What can hang from each mark:
Q71: Q49 Q466
Q49: Q71 Q466
Q175: Q186
Q564: Q175 Q377 Q704
Q393: Q186 Q565
Q704: Q564
Q466: Q49 Q71 Q460
Q377: Q466
Q186: Q175 Q393 Q565

Each row was made from one small tree. The marks that hang from a mark follow it in brackets, in the order of their numbers. Every link used is in the known rows. Write each row's tree.
Known rows:
Q704{Q564{Q175}}: [ -2  -8  -7  -3   4  21  -5  -9  34  -9  -7   8   4 -17  11   8 -15   6
   0  -7  -4 -16 -11  16  -4 -13   9   5  28  -4  -8  -2 -14   6  -8  -2
  -3 -15   0 -10   0  -6  -2  11   9   4  -2 -14  -7  21   7  -3  31  -5
   7 -11  -1   6  33  -4   8   4]
Q393{Q186{Q175} Q565}: [  4   4 -16   0  -6  13  -1   2  -3  -4   5   7 -10  -8   7  11 -14  36
   1  -9  -5 -20   0   8  -9  -5  10  14  24 -15 -10  -5  -8  -4  13  -6
  -7  28  -7   3 -23  -6   5 -16  15   1   0 -33 -55  16 -22  -8  19   0
   2  -1   0  -5  20  -9  10  10]
Q704{Q564{Q377{Q466{Q49 Q71}}}}: [ -3   8 -19   2 -15  13   3  -4  35  12  -6   6  15  -9   8   5  -3 -33
  -8  -1  -4 -10  -1 -12  -1  -7   1   2  20 -18  -8  -1 -12   2  -6   4
  12 -17  -1 -21   4   5   4   5   5   2   1   4   7   0   8   4   6  -3
   7  -4   3   8   5   0   8  -2]
Q466{Q71 Q460}: [  5   7  15   6   7  13  -6  27  21 -10  -7  14   4  -9  15  -3  -9 -17
  21 -14 -10  -6  -2 -10  -1   4  -5   6  20  -6  -1   1  -1   6  -8  -3
  -7  -7  -4 -14  -3  -3  -2 -18  -3   5  -1  -4  -7   1   2  12  24 -14
 -11  19   1   6   0   1   7   0]
Q175{Q186{Q393{Q565}}}: [  0  -3   0  -1   5  27   3   2 -12 -15  -3   2  10 -19   8  14 -30   9
  -4  -1  -7  -5  -9   6 -15   2  17   6  17 -12 -12  -4 -18  16   4  13
 -19  21  -6  13 -15 -12   0 -20   8   6  -4  -7 -37  13  -2  -2  13   5
 -15  -5  -1   0  33  -9   6   7]
Q186{Q175 Q393 Q565}: [ -4  -4 -10   4  -2  22  11   0  -8  -8   3   8 -18 -19  11  17  -5  21
 -10  -2  -2  -5   5  16 -13  -5  10   2  28 -13 -14  -9 -29  22   2 -23
  30  28 -15   0  10  -1   3 -18   9   3 -11 -39 -45  10  -5  -2  16   6
  -8  -1 -10  -3  53   3  10   2]
Q564{Q175{Q186{Q565}} Q377 Q704}: [ 12 -30 -11  -1  -7  27   5 -28 -42  20 -23   8  20 -15   3  12  -8   9
  -7  -8  -8  -3  -4   3  -8  -4  20  -3  10   3 -10  -6  -9  20   1  15
   7  -5 -10  -3 -14 -12  -3 -22  16  -3  -6 -15 -26  25  -5   1  12   9
  -5   5 -10   2  22  -2   7   5]
Q49{Q466}: [ -3  11  11   2  17  12  16  18   6 -12  -9   8   0  -7   1   4 -12  -3
   2  -1  -5 -25 -17 -16 -12  -6  14  10  11  -2  -6  -7 -13  -2   2 -17
  -1   7  -8   6  18  -4  -3 -16   2   8  -2  10 -13   9   9  -4  32 -10
   1  -7  -5   7   7  -5   9   6]
Q704{Q564}: [ -8  -2  -2  -2   3  17  -4   5  33 -15  -4   9   4 -14   9  12 -15 -20
  -2  -4  -4 -18  -9   6  -8 -13  11   7  28 -10  -9  -2 -15   8  -7  -2
   4  -9  -3 -11  10  -3  -2   3   4   6   3   0 -11  12  14  -2  24  -8
   8 -10  -1   7  39  -1  11   2]
Q466{Q49 Q71 Q460}: [  4  28   7  13  -3  13  -7  22  18  -7  -7   8   9  -6  18  -4  -6 -21
  18  -7 -13   5  -5 -12   2   5 -14   2  13 -14   1   5   2  15  -6   0
 -14 -15  -1  -8  -1  -2   1 -19  -5   6  -1 -12   5  -7   0  14  15 -12
 -15  13   4   0 -13  -1   5  -3]
Q71{Q466}: [ -9  10   9   0   7   7  17  13   0 -13  -9   4  -5  -3  -4   6 -13  -9
   5  -5  -9 -20 -12  -5 -11  -7  18   6  21  -6  -1  -6 -10  13   1 -12
   4   4   2   1  13  -2  -5  -7  -7   8   0  -8 -13   6   7  -2  20  -9
   4 -12  -4   0   8 -11   6   7]
Q564{Q175 Q377 Q704}: [ 11 -27  -5  -4  -1  24   4 -23 -22  24 -23  10  19 -13   6   8 -12   1
  -3 -10  -8 -16  -2   7  -4  -9  26  -4  13   6  -6  -8 -13  21   4  -7
   0 -19 -10  -6 -10  -8  -4  -6  11  -1  -6 -22  -5  23   0  -1  26   5
   4  -3 -11  10  26  -2  10   9]
Q377{Q466{Q49}}: [ -6  26 -14   4  -7   9  12  11  12  -8   3   0 -12  -3   3   0 -17 -26
   0   1  -9 -16 -11  -7  -8  -7   8  -2  15 -14   0  -4  -6   8   4 -14
  -9 -10   2   0  11   0   2   3   1   6  -3   0  -3   1  -7  -6  16   0
   0 -13   0   9   3  -3   9   5]
Q564{Q175 Q377{Q466{Q71 Q460}} Q704}: [ 15 -26 -10  -3  -8  17  10 -19  -9  27 -21   8  10  -8   8  -6  -3  -8
   6 -15  -8  -7   0  -4   4  -1   5  -5  13   8  -1  -5  -4  12   0   0
  -2 -21  -7 -15 -19  -2  -3  -2   7  -3  -9 -15   8  10  -9   3  20   6
  -3  13  -6  11 -13   1  10   1]
Q704{Q564{Q175 Q377}}: [  2 -12 -10  -5   0  23  -6 -16  31  14 -13   7  20 -17   8   9 -10   4
  -4  -7  -5 -18  -2   9  -2 -12  10   2  25  -6 -11  -4 -16   6  -8  -5
  11 -16  -3 -19  -6  -3  -1   9   9   1  -1  -9   1  21   8  -1  19  -4
   9  -6  -2   8  33  -2   7   3]
Q564{Q175{Q186{Q393}} Q377{Q466{Q460}} Q704}: [ 12 -35 -13  -9  -4  25  12 -31 -25  20 -22  -4  16 -17   7  -1 -10   9
  -7  -9 -10   1  -3  10  -3   4   3  -6   9  11  -8  -5 -12  24   1  16
  -5  -8 -11  -3 -34  -9  -3  -4   7  -2 -11  -6  11  16  -5   2  11  16
 -10   7  -5  12   3  -4   9   0]
Q71{Q49 Q466{Q460}}: [-12  23  16  -1  12   4  11  19   1  -9 -17  -3  -3   0   0  -1 -10 -19
  11  -3 -18  -7 -10  -1  -1   0 -12   4  13  -7   2   1   4  24  -2 -10
  -1  -5  -4   9   0   0  -6  -4 -22   9   3  -8   9  -7  12   5  17  -7
  -1 -14  -3  -6 -14 -15   4  -2]
Q71{Q49}: [ -9  23   6   2   7  14   2  18   3  -6  -8   5  -5  -6   5   7 -21 -25
   1  -1 -12 -16  -7   0  -5  -7   8   2  13 -13  -3  -3  -2  16   4 -11
 -11  -4  -8  10   7  -2  -2  -4  -6   8   4 -10  -8   0  12   1  31  -3
   0 -24  -5   2  17  -5   6   5]
Q393{Q186}: [ -1   6   2   0   0  11   2  12   0 -11  -2   8  -6 -10   6   4 -19   0
  -4 -11  -6 -21  -5  -2 -11  -6  16  16  21  -6  -4  -7 -11  12   6   3
  -4  17  -1   3 -12  -6   2 -12   9   5   5  -8 -28  11   1  -1  31  -4
   2  -5   2   7  20  -5   8  10]
Q49{Q71{Q466}}: [ -9  14   4   6  -4   8  17  20  -2 -10 -17  12 -11  -3  -4   5 -13   0
   4  -3  -5 -19 -11 -20  -4  -3  10  10  10  -4   3  -7  -9   3   1  -3
   2  12  -1   9  26   0  -5 -16  -7   9   0  10 -19  -8  11   3  25  -7
  -4  -7  -8   0 -17  -6   5   6]
Q466{Q49{Q71} Q460}: [ -1  28   4   9   0  12  -6  20  11  -7 -17   7   2  -6  12   0 -13  -7
  13  -2 -13  -2  -9 -11   1   3 -16   3   6 -10   0   2   0  15  -7  -9
 -11  -7  -5   6  13  -6  -1 -23  -9   8  -1  11   2  -6   4  10  16  -8
 -15   6  -4   3 -10  -3   8  -1]
Q704{Q564{Q175{Q186{Q393}} Q377{Q466{Q460}}}}: [  3 -18 -17  -9  -2  23   2 -21  28  11 -14  -4  17 -21   9   3 -11  11
  -7  -6  -6  -3  -2  12  -1  -1  -8   1  21  -3 -13  -1 -14  11 -11  15
   8  -7  -3 -17 -25  -5   0  11   8   0  -5   2  13  15   5   2   8   6
  -3   2   4  10  15  -5   6  -3]
Q377{Q466{Q49 Q71 Q460}}: [  0  26  -5   8  -8   6   6  18  22  -7   0   3  -8  -1  11 -10  -7 -28
  13  -5 -11  -2  -7 -15   0   3 -11  -1  15 -13   3   1   2   7  -3  -4
 -11 -11   2  -9   1   2   2  -5  -3   5  -3  -2   6  -9  -8   5  13  -6
  -9   8   4   7 -24  -1   7  -3]
Q466{Q49 Q71}: [  2  31  -1  17 -12  15   1  18  10  -8  -1  11   5  -7  14   1 -12 -24
   4  -2  -7  -3  -6 -18  -2  -2   6   2  15 -19   1   0  -6  11   1   3
 -13 -11   0  -2  11   1   2 -14   3   6   0 -18  -6  -7   1   8  21  -9
  -9  -1   3   0  -6  -1   3   4]
Q466{Q49}: [ -4  27  -1   8  -1  16   0  12   6  -9  -3   4   4  -8  10   8 -19 -19
   2   1 -10 -11 -10  -2  -8  -7  12   0  15 -17  -3  -2  -9  19   2 -12
  -9 -11  -1   4  13  -5   1 -11   0   7   0 -10  -6   6   1  -1  19  -6
  -2 -14  -2   3  21  -4   7   7]
Q564{Q175 Q377{Q466}}: [  6  -5 -15  -5  -3  18   9 -10   9  25 -10   3   5 -11   1  -1 -14  10
   0  -9  -7 -24   1  -4  -3  -7  19  -4  16  -3  -6  -9 -10   4   2 -19
   5 -11   0 -14 -10  -1   0   6  10   0  -7  -8  -1  17 -11  -4  18   3
   3  -5  -3  14  11  -3   5   9]

Write each row's tree:
[ 10 -31 -18  -6  -8  21  10 -28 -33  22 -22   0  11 -12   1   1  -3   4
  -1 -10 -11   0  -2   2  -4   2   2  -5   9   7  -7  -4  -2  17  -2  13
   8  -7  -8  -8 -21 -10  -3 -15  11  -5  -8  -2 -13  20 -13   0   5  13
  -6  14  -8   7   1  -2   9  -1] | Q564{Q175{Q186{Q565}} Q377{Q466{Q460}} Q704}
[  1  10   0   1   0   6   8  23  23  -8   0   6 -14  -4   8  -9 -11 -25
  16 -11  -7 -11  -4 -14  -2   3  -4   2  19  -5   2  -2  -1  -1  -4  -7
  -6  -5  -1 -13  -3   1  -1  -3  -1   4  -4   4  -4  -3  -7   4  23  -7
  -9  13   3  10 -13   2   8  -1] | Q377{Q466{Q71 Q460}}
[ -7  12  10   3   2   7  12  24   4 -10 -20  10  -9  -2  -1   1 -10   2
  12  -6  -9 -13 -10 -17  -2   1  -4  10  10   0   3  -4  -4   6  -4  -6
   2  10  -2   6  18  -2  -5 -21 -11   9   0  15 -12  -9  10   7  23  -9
  -9   2  -7   1 -20  -7   6   2] | Q49{Q71{Q466{Q460}}}
[  0  -2 -12   0   1  24   5  -3   3  -6   5   7 -10 -17  13  16 -15  34
  -3  -2  -3 -13   2  22 -10  -5  15   0  27 -16 -14  -7 -25  13   9 -21
  -1  19 -14   5  -8  -2   2 -10   8   4 -11 -45 -36  11 -12  -8  19   5
  -9  -7  -7  -2  45  -7  11   7] | Q186{Q175 Q393{Q565}}
[ -2   5 -12   4 -10  10   5   5 -12  -8   4   8 -19 -11   5  10  -3  21
  -7  -9  -3 -12   3   3 -11  -5   9  14  25 -11  -9  -7 -12   7   6  -4
  22  30  -8  -3  -5  -4   5 -21  15   0   0 -27 -50  13 -10  -2  22  -1
   2   4  -2  -3  24   1   8   6] | Q393{Q186{Q175 Q565}}
[ -4  26 -10   5  -7   6   7  19  17  -7  -6   1 -15  -2   6  -6 -13 -18
   9  -2 -11  -8 -11 -15   0   2 -14   0   8 -10   3  -1   1   6  -3 -10
 -10  -6  -1   3  12  -1   1  -7  -7   6  -4  17   3  -9  -5   3  15  -2
 -10   1  -2   9 -22  -2   9  -1] | Q377{Q466{Q49{Q71} Q460}}
[  2  19  14   6   5  11  -6  27  17  -6 -11   9   2  -5  14  -4 -10 -24
  17 -10 -13  -1  -2 -11   5   6 -16   5  14  -9   0   3   5  12  -5   0
 -12  -9  -7  -3  -6   1  -2 -15  -9   7   2 -10   2 -10   8  14  27 -10
 -13   7   2   0 -12  -2   4  -3] | Q466{Q71{Q49} Q460}
[ -1  13  13   5  11   9  12  27  10  -9 -24  12  -5  -5   3  -1  -6  10
  11  -4  -7 -17 -17 -29   0   4 -12  13  -1   4  -3  -4  -6  -9  -5 -11
  -3  14 -13  10  23  -4  -5 -29  -4   8  -2  32  -9  -8  12   7  31 -11
 -12   9  -7   6 -27  -3   9  -1] | Q49{Q71 Q466{Q460}}
[  9  -7  -4  -3   1  28  -2 -12  -9  18 -15   2  23 -18   3   5 -17  25
  -4  -9  -9 -13   1  -2  -9  -3  20  -2  11  -3 -10  -6  -9   6   0   8
  -1  -5  -5 -10 -22 -10  -1 -10  10   0  -3  -4  -6  23  -1   4  15   1
  -6   0   0   9  20  -5   2  11] | Q564{Q175{Q186} Q377}
[  1 -13 -16  -8   0  17  -2 -15  39  15 -13   2  13 -14   7   0  -8   1
   1  -8  -6 -14  -2   8   2  -7  -5   1  24  -4 -10  -2 -10   5 -11  -8
  10 -17  -1 -23 -12  -1  -1  12   6   0  -4   0  11  16   1  -1  12  -2
   8   1   0  11  16  -2   9  -1] | Q704{Q564{Q175 Q377{Q466{Q460}}}}
[ -7  25  10   3   5   6  10  13   5 -11 -13  -3   4  -1   3   0  -6 -11
  13  -3 -16  -4 -12  -1  -5   0  -6   2  16 -10   0   1  -1  25  -4 -13
   0  -9   3   0   4  -3  -4  -9 -16   9  -1  -6   6   0   3   3   6 -10
  -2  -4  -2  -2  -7 -13   6   1] | Q71{Q466{Q49 Q460}}
[ -3  -3   0   2   2  26   7   3 -22 -16  -3   4   2 -20   6  15 -21  -2
  -8   0  -6   0  -5   2 -16   2  14   6  18 -10 -13  -5 -21  23  -2  15
   5  26  -6   8  -1 -11   0 -26   9   5  -3  -3 -43  11   3   1  11   5
 -15  -1  -4   1  38  -2   5   3] | Q175{Q186{Q393 Q565}}
[  5  -2 -15   5 -20  12  15  -8 -16  21 -15   8  10  -2   4   3  -3 -46
  -6  -3  -7  -8  -2 -20  -2  -4  14  -4   8  -8  -1  -5  -9  15   6   3
   1 -19  -8  -9   2   3   2 -11   5  -1  -3  -6   5  -2  -1   3   9   5
   1  -1  -6   9  -9   2  11   2] | Q564{Q377{Q466{Q49 Q71}} Q704}
[ 16 -27 -13  -4 -10  20   9 -20 -21  22 -21   2  15 -11   5  -5  -4   4
   2 -13  -9   2  -1  -7   0   5   2  -5   8   8  -3  -3   0   7  -1  26
  -8 -15  -8 -12 -33  -8  -3  -7   8  -4  -8  -6   8  11  -7   7  14   9
 -11  17  -1   9 -21  -1   6   1] | Q564{Q175{Q186} Q377{Q466{Q71 Q460}} Q704}
[  4  -7 -10  -2  -8  12  10 -10 -14  21 -20   2  14  -2   5   1  -5 -39
   0  -4 -12 -10  -4  -8  -4  -2   2  -6   7  -4  -3  -4  -5  22   2  -8
   1 -21 -11 -10  -2  -2  -1 -10  -3   1  -4   6  12   6  -2   1   3   5
   2   3  -9  12   3   0  15  -1] | Q564{Q377{Q466{Q49 Q460}} Q704}
[ 14 -31 -17  -2 -14  25  18 -28 -28  22 -17   3  13 -17   6   0  -8   3
 -13  -8  -5   1   0  -4  -1   2  15  -5   9   6  -6  -7 -16  17   4  29
  -6  -5  -8  -4 -30  -5  -1  -2  14  -4 -10 -19   3   8  -4   4  17  17
 -11   4  -3   8  -9  -3   6   3] | Q564{Q175{Q186{Q393}} Q377{Q466{Q71}} Q704}
[ 10 -33 -18  -7  -9  27  17 -32 -30  21 -20  -2  12 -18   4   4 -13   6
 -15  -7  -6  -4  -4   6  -5  -1  17  -6  10   7  -8  -8 -17  20   5  19
  -6  -5 -10   0 -27  -8  -1  -1  12  -2 -10 -12   3  15  -4  -2  16  18
  -6  -3  -6  11   8  -4   8   5] | Q564{Q175{Q186{Q393}} Q377{Q466} Q704}
[  1 -17 -22  -8  -5  25   5 -23  23  11 -11  -2  15 -22   7   6 -11   9
 -13  -4  -4  -7  -2   8  -4  -5   4   0  22  -5 -14  -3 -19   9  -7  16
   7  -6  -1 -15 -20  -4   1  12  11  -1  -5  -1   6  15   6   0  11   8
   1  -4   3   9  17  -4   5   1] | Q704{Q564{Q175{Q186{Q393}} Q377{Q466}}}
[ -6  25  13   1  19   9   8  23   7  -7 -16   0   0  -3   4   0 -10 -16
   7   0 -14 -13 -13  -9  -2   1 -13   5   4  -6  -5  -2   0  10  -1 -15
  -7  -1 -12  13   6  -2  -4 -11 -12   8   1   5   4  -3  15   4  30  -7
  -4 -13  -4   2  -8  -7   7  -2] | Q71{Q49{Q466{Q460}}}
[  5 -12 -16  -4  -4  17  -1 -13  41  16 -12   5  13 -14  10  -2  -3  -3
   2 -10  -5 -10   0   1   4  -4  -7   2  24  -5  -8  -1  -9   1 -11   1
  10 -18   0 -26 -14   2   0  11   7  -1  -3  -4  10  11   2   3  13  -3
   3   8   4   9   2  -1   7  -3] | Q704{Q564{Q175 Q377{Q466{Q71 Q460}}}}
[ 11 -12 -18   0 -13  16  10 -22 -13  28 -27   4  10  -5   6  -2  -4  -2
   2  -7 -11  -4  -6  -4   5  -1  -4  -6   4   5   0  -4  -3  17   0  -3
  -3 -22  -7  -3  -8  -4  -1  -5   3  -2 -10  -4  14   6 -10   2  14  10
  -5   3  -9   9 -20  -2  10   0] | Q564{Q175 Q377{Q466{Q49{Q71} Q460}} Q704}
[  0 -18 -25  -5  -9  25   6 -25  16  12 -11  -1  11 -21   5   9  -8   7
 -14  -3  -3  -4  -1   7  -5  -4   1   2  23  -7 -16  -4 -20  11  -9  14
  20  -1  -1 -14 -13  -4   2   3  14  -2  -5  -2 -11  16   1  -2   4   9
   1  -2   1   6  23  -3   5  -3] | Q704{Q564{Q175{Q186{Q393 Q565}} Q377{Q466}}}
[  8 -22  -1  -3   1  26   5 -16 -30 -11 -13   4   1 -16   8   7 -20  13
  -1  -9  -7  -6 -15  14 -11  -6  19  -1  14  10  -4  -4  -5  17   3  22
 -21 -12  -8   8 -17 -16  -7  -7  10   2  -6 -17 -13  21  -1  -2  36   7
  -7  -6  -6   4  16  -5   8   8] | Q564{Q175{Q186} Q704}
[ -5  22  -9   6  -8   6  15  22  14  -5   2   6 -20  -1   2  -5 -13 -35
   3  -4  -6 -13  -4 -20  -1  -3   2   2  15 -12   2  -4  -2   0   3  -1
 -11  -4  -2  -1   4   6   1   3   0   5  -1  -7  -6 -12  -1   1  29  -2
  -3 -10   2   5 -20   0   5   1] | Q377{Q466{Q71{Q49}}}
[ -4  23  -6   1  -1   7   6  14  17  -8  -2  -2  -8  -3   8  -5 -13 -25
  10  -3 -13 -10 -10  -3  -4   0  -7  -2  15 -11   0  -1   1  12  -2 -18
  -9 -12   1  -3   3  -2   1   0  -4   5  -4   6   6   1  -8   0  11  -3
  -5  -2   0   9  -3  -3  10   0] | Q377{Q466{Q49 Q460}}
[  0 -14 -25  -5  -9  21   3 -20  17  11 -10   1  13 -17   2   7  -8   4
 -10  -5  -4  -7  -2   2  -4  -7   2   1  22  -8 -13  -3 -11   1  -9  13
  19  -5   0 -19  -9  -4   1   3  13  -2  -2   3 -13  18  -1  -2   5   5
   4   1   1   6  17  -2   5  -1] | Q704{Q564{Q175{Q186{Q565}} Q377{Q466}}}
[  4  12  17   5  15  10  10  25  16 -10 -13  11   5  -6   8  -4  -1  -6
  15  -8  -7 -12 -13 -23  -4   5  -8  11   9  -1  -3  -2  -6  -5  -4  -7
  -5   3  -8  -4   7  -2  -4 -23  -1   6  -2   8  -4  -1   8   8  29 -16
  -9  14   1   5 -19  -3   7  -2] | Q49{Q466{Q71 Q460}}
[  0 -11 -20  -6  -4  18   2 -17  35  14 -10   4   9 -15   5   5 -10  -1
  -5  -6  -4 -19  -3   6  -1 -11   7   0  25  -6 -10  -4 -14   3  -6  -6
  11 -16  -1 -22  -7   0   1  15  10   0  -3  -3   3  17   1  -4  17   1
  10  -7   0  11  19  -3   8   2] | Q704{Q564{Q175 Q377{Q466}}}
[  7  -5 -10   4 -15  11  10  -5 -10  21 -19   6  15  -1   8  -1   0 -42
   1  -6 -11  -3  -1 -17   1   2  -1  -5   7  -6  -2  -2  -3  17   1   3
  -1 -21 -10 -12  -6   2   1 -13   0   0  -4  -1  12  -2  -3   6   5   3
  -3   9  -5   9 -14   1  13  -2] | Q564{Q377{Q466{Q49 Q71 Q460}} Q704}
[  9 -26 -17  -6  -7  18  14 -25 -17  26 -19   6   7  -8   1   2 -11  -5
  -5 -10  -7 -18  -3   0  -3  -9  21  -7  13   6  -3 -10 -10  14   6  -9
   0 -18  -6  -7 -12  -3  -3   3  10  -2  -8 -15  -1  18  -7  -6  22  10
   4  -3 -10  12   9  -1  11   7] | Q564{Q175 Q377{Q466} Q704}
